Each row was made from one walk, in order. Every step used is in the known rows, and no mark comes twice. Write each row's walk.
Known rows
E, P: [  8  13   2   8   4  -2  -2   2  -4 -15  -1  -2   4  -2   1  -2  10   2
  -4  -1   0  -7   4  -7  -4 -10 -22   2 -10  -2  -4   3  12   8  -2   1
   4   5   4]
N, E, K, S, P: [  6 -11   7   8   2 -12   7 -13   1  16   0   9 -12   0  25 -10   8   3
  10   8   2   2   4  16  -6   6 -13  -3 -20  -9  -2   4   2   0  -4 -17
   1 -21 -10]
V, N: [  4   5  -4  12  -1  -7   2   6  -2   8  -7   5   5  -4  -5  -4   9   1
  -2  -2   2 -10  -3   3  -2   3  -9   3  -2   0 -11  -5  11   7  -6   3
   1  -3   7]
V, P: [ 10  11  -2   3   0  11  -7  -1 -10   8  -4  -6   6  -2   1   3   8  -1
  -2  -6   1  -5   7   2  -4  -1 -17  -1 -11  -3  -4  -6  10   3  -2 -19
   4   2   4]
V, Z, K, N, S: [  6  16   9  -2   4 -13  -2  -4   3 -12  -3  -4  -2  -9  -7 -19   6   0
  -9  -1   5  -8  -6   1  -3  -1   8 -17 -12   8  -7   4   2   5   3  14
   4  -5  -5]
Z, K: [  6   8   3  14   1  -2   0   0  10   0  -2   1  -5 -10  -2  -5  14   1
  -8  -5  -3  -4  -1  -2  -4   1  -6  -5 -10  -4   0   2   8   4  -5   9
   2  -8   0]
V, Z, K, N, S, P: [  4  10   7   0   8 -16  -3  -3   2  -7  -4  -2  -4 -12   5 -12  16  -3
  -7   3   6  -6  -6   0  -4   1  -1 -18 -18   7  -1   7  -6   2   0  29
   5  -5  -3]
S, V, E: [  7 -13  -6   4   6  17   0 -13  -5  -2   0  -1   1   2   0   2  17  -3
  -4  -4  -5 -17   3   9  -5  -2   0   1  -5  -5   0   2   4  -6  -4   9
   2   0  -2]
V, N, E: [  3  -1   4   5   1  -6   4   1  -3   7  -3  13   2  -3   3  -4   0   3
   1   1   2  -2  -2  12   0   4 -10   2  -4  -2 -12  -8   4   7  -4 -13
   1 -15   3]
S, V: [  5   1  -3   2   7  11   0 -13 -10   1   1  -2   0   1   4  -4  19  -3
  -3   2  -3 -16   6   0  -5  -2  -6   5  -2  -1  -9  -1   3  -1  -5  -5
   5   3  -2]
N, K, S: [  7 -14   2  13   4  -4  -1   6  -2   6   2  16 -11  -5   3 -18   5   2
   4  -2  -3 -10  10   2  -1  -1  -4   5  -3  -7  -7   1  10   0  -4   5
   3   4  -1]
V, Z, K, S, P: [  4   6   2  18  10 -22   7   8  12   5  -3  12 -16 -12  17  -9  11   0
  -2   1  -3 -15  -2   3  -7   3 -24   3  -9   0   6   7  -1   0 -11  33
   1  -4  -2]
E, K: [  8   3   6   5  -4  -4   3 -17   3   5  -1 -11  -4   3  -8 -15  13   0
  -1   0   3  -5   1   4  -6   0   1  -8 -10  -3  -3   3  14   3  -3 -16
   0  -7  -2]
Z, K, S, V: [  6   0  -6  19   9   2   6  -5   4   7   1   9  -6  -5  15   0  24   3
  -5  -2  -7 -16  10   1  -4   3 -13   3  -9  -8  -8   2   2   0  -6  12
   4  -9  -8]
N, E: [  5  -2   9   1   2   0   0  -4  -2   4   2  11  -5  -2   4  -8  -5   3
  -1   2   0   0   4  10  -3  -1  -4   2  -7  -1  -5  -3   6   3  -2 -23
   3  -9   0]
N, E, K: [  7  -2  12   0  -2  -2   4 -20   2   8   3   1  -6   2   2 -15   0   3
   3   2   3   2   1  14  -5   4   1  -8 -12  -4  -3  -2   7   4   1 -33
   0 -17  -7]
K, N, S: [  8   1   2  -3   4  -4  -9  -2 -10  -7  -4  -6   5   1  -4 -14   9  -2
  -4   4   6   0   0   5  -3  -6  13 -14 -15   4 -13   5   9   4   4  -4
   6  -1   0]
Z, K, S: [  6   3  -2  22   4 -10   4   7  12   5  -2  11  -9  -9   7  -6  14   4
  -4  -4  -6  -6   3   2  -3   3 -12   0 -12  -7  -5   4  10   3  -8  14
   2 -12  -1]
Z, K, N, S: [  7   7   1   5   2  -7  -6  -2   2  -5  -5  -3   3  -9  -4 -10  15   1
 -10   0   4   2  -1   0  -2   0  10 -21 -19   1 -12   4   6   4   3  10
   5 -11  -4]
K, S: [  7  -2  -4  15   4  -9   2   5  -1   7  -3   9  -5  -1   6  -8   4   2
   0   1  -1  -8   5   7  -4  -3 -11   5  -7  -4  -6   3  14   4  -7   1
   2  -3   1]
V, E: [  7 -11  -1   7   1   4  -1   0   5  -4  -3   0  -1   0  -6  -1   6   0
  -4  -5  -3  -7  -3  10  -4  -3   0  -3  -6  -2   5   2  10  -1  -5  15
   1  -2   1]
K, S, V, N, E: [  3  -8  -5  10   7   0   7  -5 -10  16   0  21   0   0  22   0   9   2
   5   4  -1 -15   7  17  -1   7 -14  12  -2  -7 -19  -7  -1   1  -5 -14
   2 -15  -5]
N, S, V, Z, K: [  7   6  -2  -5  13  -6  -1 -11  -2  -1   1  -2   1  -4   0 -14  21   2
 -10  -3  -2 -23   5  -2  -4   3  -9  -4  -8   5  -8   3  -4  -3  -3  21
   4  -5  -7]

Write each row's walk
[  7  -2  -1  -1   6  -9 -10  -1 -11  -3  -6  -6   2  -3   9  -8  18  -3
  -2   9   8   1   0   3  -4  -6   4 -15 -20   3  -8   6   2   0   1  10
   8  -1   3] : K, N, S, P
[  9  -2   0  12  -1 -12   6 -10   5  10  -2  -1  -7   3   3 -14   8   2
   5   1   1  -7   4  10  -6   1  -4  -2 -12  -6  -8   5  14   2  -6 -12
  -1  -8  -7] : E, K, S
[  4   5  13   0   0   5  -1  -7  -4  -6   0   9  -5  -2   2  -9  -7  -3
   0   5   6   5  -2  13  -4  -3   7 -13  -7   0  -8  -2   5   7   4 -32
   5  -5  -3] : K, N, E
[  3  -9   3  14   2 -18  12  -3   0  23  -4  11  -5  -4  25  -6  11   2
  11   8   4  -1   1  17  -2  10 -18   0 -17  -9  -9   0   1   3  -5  -9
  -1 -24  -6] : V, N, E, K, S, P
[  3  24  14   7   3  -9   4  -5  10 -12  -2   2 -10 -11  -8 -15   3  -4
  -8  -1   3 -10 -10   3  -5  -2   4 -12  -3   7   0   2   3   7  -1   1
   2   5  -2] : V, Z, K, N
[  5   3  -2   7  12  -7   6 -11  -4   3   2   9  -8   4   9 -13  10  -2
   0   2  -2 -30   7   8  -7  -2 -15  13   3   3  -7   2   1  -2  -7   5
   3   7  -5] : K, S, V, Z
[  9  -7  -9  -7  10   4  -7 -11 -15   4   0  -8   8   4   4 -10  23   0
  -5   2   0 -14  12   2  -3  -2  -1   0 -10   1 -15   2   3  -4  -1   7
   6  -3  -1] : N, S, V
[  7 -30  -4  13   9  12   1  -6  -6   3   5  13  -6  -1   7  -8  15   1
   2  -7  -8 -21  11   9  -1   3   3   4  -1 -12  -2   2   0 -11  -2  19
   2   3  -9] : N, K, S, V, E
[  5  13  15   2   1   2  -1  -4  -9 -23   1   6  -2  -3   8  -1   0  -1
  -1   6   5   5   2   6  -3 -10 -10 -15 -14   0  -8  -1   6  10   7 -28
   6  -2  -3] : K, N, E, P
[  3   2  -7   7   5   6   2  -6  -9  10  -3   1   6  -1   3   0  22  -3
  -1   1  -1 -19   3   2  -2   3 -12   9   1  -1 -16  -6   3   2  -6   0
   3   0   4] : S, V, N
[  2  -2  -4  20   7  -2  11  -2   1  16  -1  24  -2  -9  24   2  19   4
  -1   0  -5 -14   6  14   0  12 -17   5  -9 -11 -17  -6  -4   1  -4  -3
   1 -21 -10] : Z, K, S, V, N, E
[  2  -3   0   2   5   6   4  -8 -12  10   0  12   3  -1  12   0  14   0
   1   3   0 -13   4  12  -2   5 -11   7  -1  -3 -17  -8  -3   3  -1 -18
   3 -12  -4] : S, V, N, E
[  3  15   5   4  10  -1   7 -13   5  -4   3   4  -7  -5   1 -10  18  -2
  -8  -4  -3 -26   0  -1  -6   2 -12   2   1   3  -1   0  -4   0  -5   9
   3   3  -6] : S, V, Z, K
[  7  -6   8   7   0 -11   8 -13   5  14   2   8  -9   3  13 -15  -3   4
   6   3   2   0   5  20  -5   4  -4  -4 -14  -8  -5   1   9   2  -2 -31
   0 -21 -12] : N, E, K, S
[  3 -16  -3  20   7  -9   1  14  -6  18  -5  20  -6 -10  16  -7  19   1
   8   1   0 -12   4   0   1   6 -17   7  -4  -8  -8   0   0  -1  -7  26
   2   1   3] : V, N, K, S, P
[  3  27  23   3   3  -7   5  -7   5 -26   3  12  -7 -13   7  -8  -4   0
  -6   0   3  -6  -5   4  -4  -5 -12 -15 -13   5  -1   0  -2  12   7 -13
   2  -3  -7] : V, Z, K, N, E, P
[  9   7  -9  15   7  12   0  -6  -4  15  -1   4   0  -7  17  11  23  -1
  -5  -9  -4 -15  14   4  -3   7 -26   2 -14 -10  -8  -4   1  -2  -3  -7
   4  -6  -6] : Z, K, S, V, P
[  5   0  -4  22   6 -11   3   9   9  10  -5  11 -11 -12  20   1  20   1
  -1   2  -4  -7   3   1  -4   3 -22  -1 -18  -9   1   7   3   1 -10  30
   3 -12   2] : Z, K, S, P
[  6  -9   5   5  12   1   5  -8  -8   3   7  16 -11   0   7 -24   9   1
   4  -1  -3 -29  10   4  -4   0  -8  12   8   0  -6   0  -2  -5  -4   7
   3  14 -10] : N, K, S, V, Z
[  1  13  19  -2   6   6   6 -20   1  -8   6  10 -11  -7   7 -11   4  -4
  -5   1   2 -14  -3  11  -4   1   4 -10  -3   5  -6  -4 -11   3   4 -18
   4  -3 -12] : S, V, Z, K, N, E
[  8  -2 -11   3   4 -12  -4   7  -7   7  -9   0  13  -2  -4  -9  15   4
  -4  -1   4  -7   1   2   0   2  -7  -1 -11   0 -18  -3  10   3  -4  16
   3 -12   6] : V, N, S
[  6  -4  10   4  -7   6   3 -22   6  -5  -3 -13  -3   2 -11  -7   9  -6
   0  -3   6   0  -8  15  -5  -1  21 -19 -14  -3   1   4  11   0   3 -14
   0  -5  -6] : V, E, K, N
[  6  -6  -5  13   7 -12  -1   7  -2  11  -4   5  -8  -3  18  -2  13   0
   3   6  -2  -5   6   5  -5  -2 -20   5 -12  -5   0   5   7   0 -10  19
   3  -3   5] : K, S, P
[  3   3 -11  24   8  -5  10   1   3  12  -4  12   0  -9  14   4  28   2
  -4  -3  -5 -21   5   3  -1   9 -17   6  -7 -10 -17  -2   1   3  -7  17
   2 -12  -5] : Z, K, S, V, N
[  9   2   5  -4  -3  -7  -4 -19  -4  -2  -3 -18   3   4  -8 -20  14  -1
  -1   3  10   4   0   6  -4  -2  19 -24 -20   3 -13   5  12   3   6 -16
   3 -10  -7] : E, K, N, S
[ 10   6  -2 -13   2  18  -8 -32 -21   8  -2 -24  13   6   5  -5  24  -4
   0  -1   8  -5  10   7  -4   3   7 -20 -23  -2 -17  -3   2  -1  10 -37
   6  -6 -11] : E, K, N, S, V, P
[  7  -8 -11   2   8 -15  -6   9 -11  12 -12  -1  10  -6   9  -3  23   2
  -2   3   4  -7   1   0  -1   3 -13  -2 -16  -1 -12   1   1   1  -6  30
   3 -12   7] : V, N, S, P
[  7 -12  -1   1   1  14   6 -29   0   2   1 -11  -1   6  -5  -6  24  -2
  -1  -6  -4 -16   3  10  -6   2   5  -4 -10  -7   0   3   5  -6  -2   0
   0  -6  -8] : S, V, E, K
[  7   4   1   7   6  -8  -8   0   0  -3  -6  -5  -2 -13   9  -6  22  -2
  -7   3   4   5  -1  -1  -2   0   2 -22 -25   0  -6   7  -2   1   1  26
   7 -11   0] : Z, K, N, S, P
[  5  -1  10  -2   7  -7  13 -28  -3  11   7   9 -13   8  15 -21   5   1
   7   4   2 -20   6  21  -7   5  -9   3  -4   0  -7  -1  -2  -2  -2 -30
   0 -12 -17] : N, E, K, S, V, Z
[  6   4   3   3   7  -8  12 -25  -1   7   3  -1 -11   7   7 -20  16  -1
   4   2   2 -27   5  11  -7   2  -8   5  -4   2  -6   3   3  -1  -5  -8
   0   0 -13] : E, K, S, V, Z
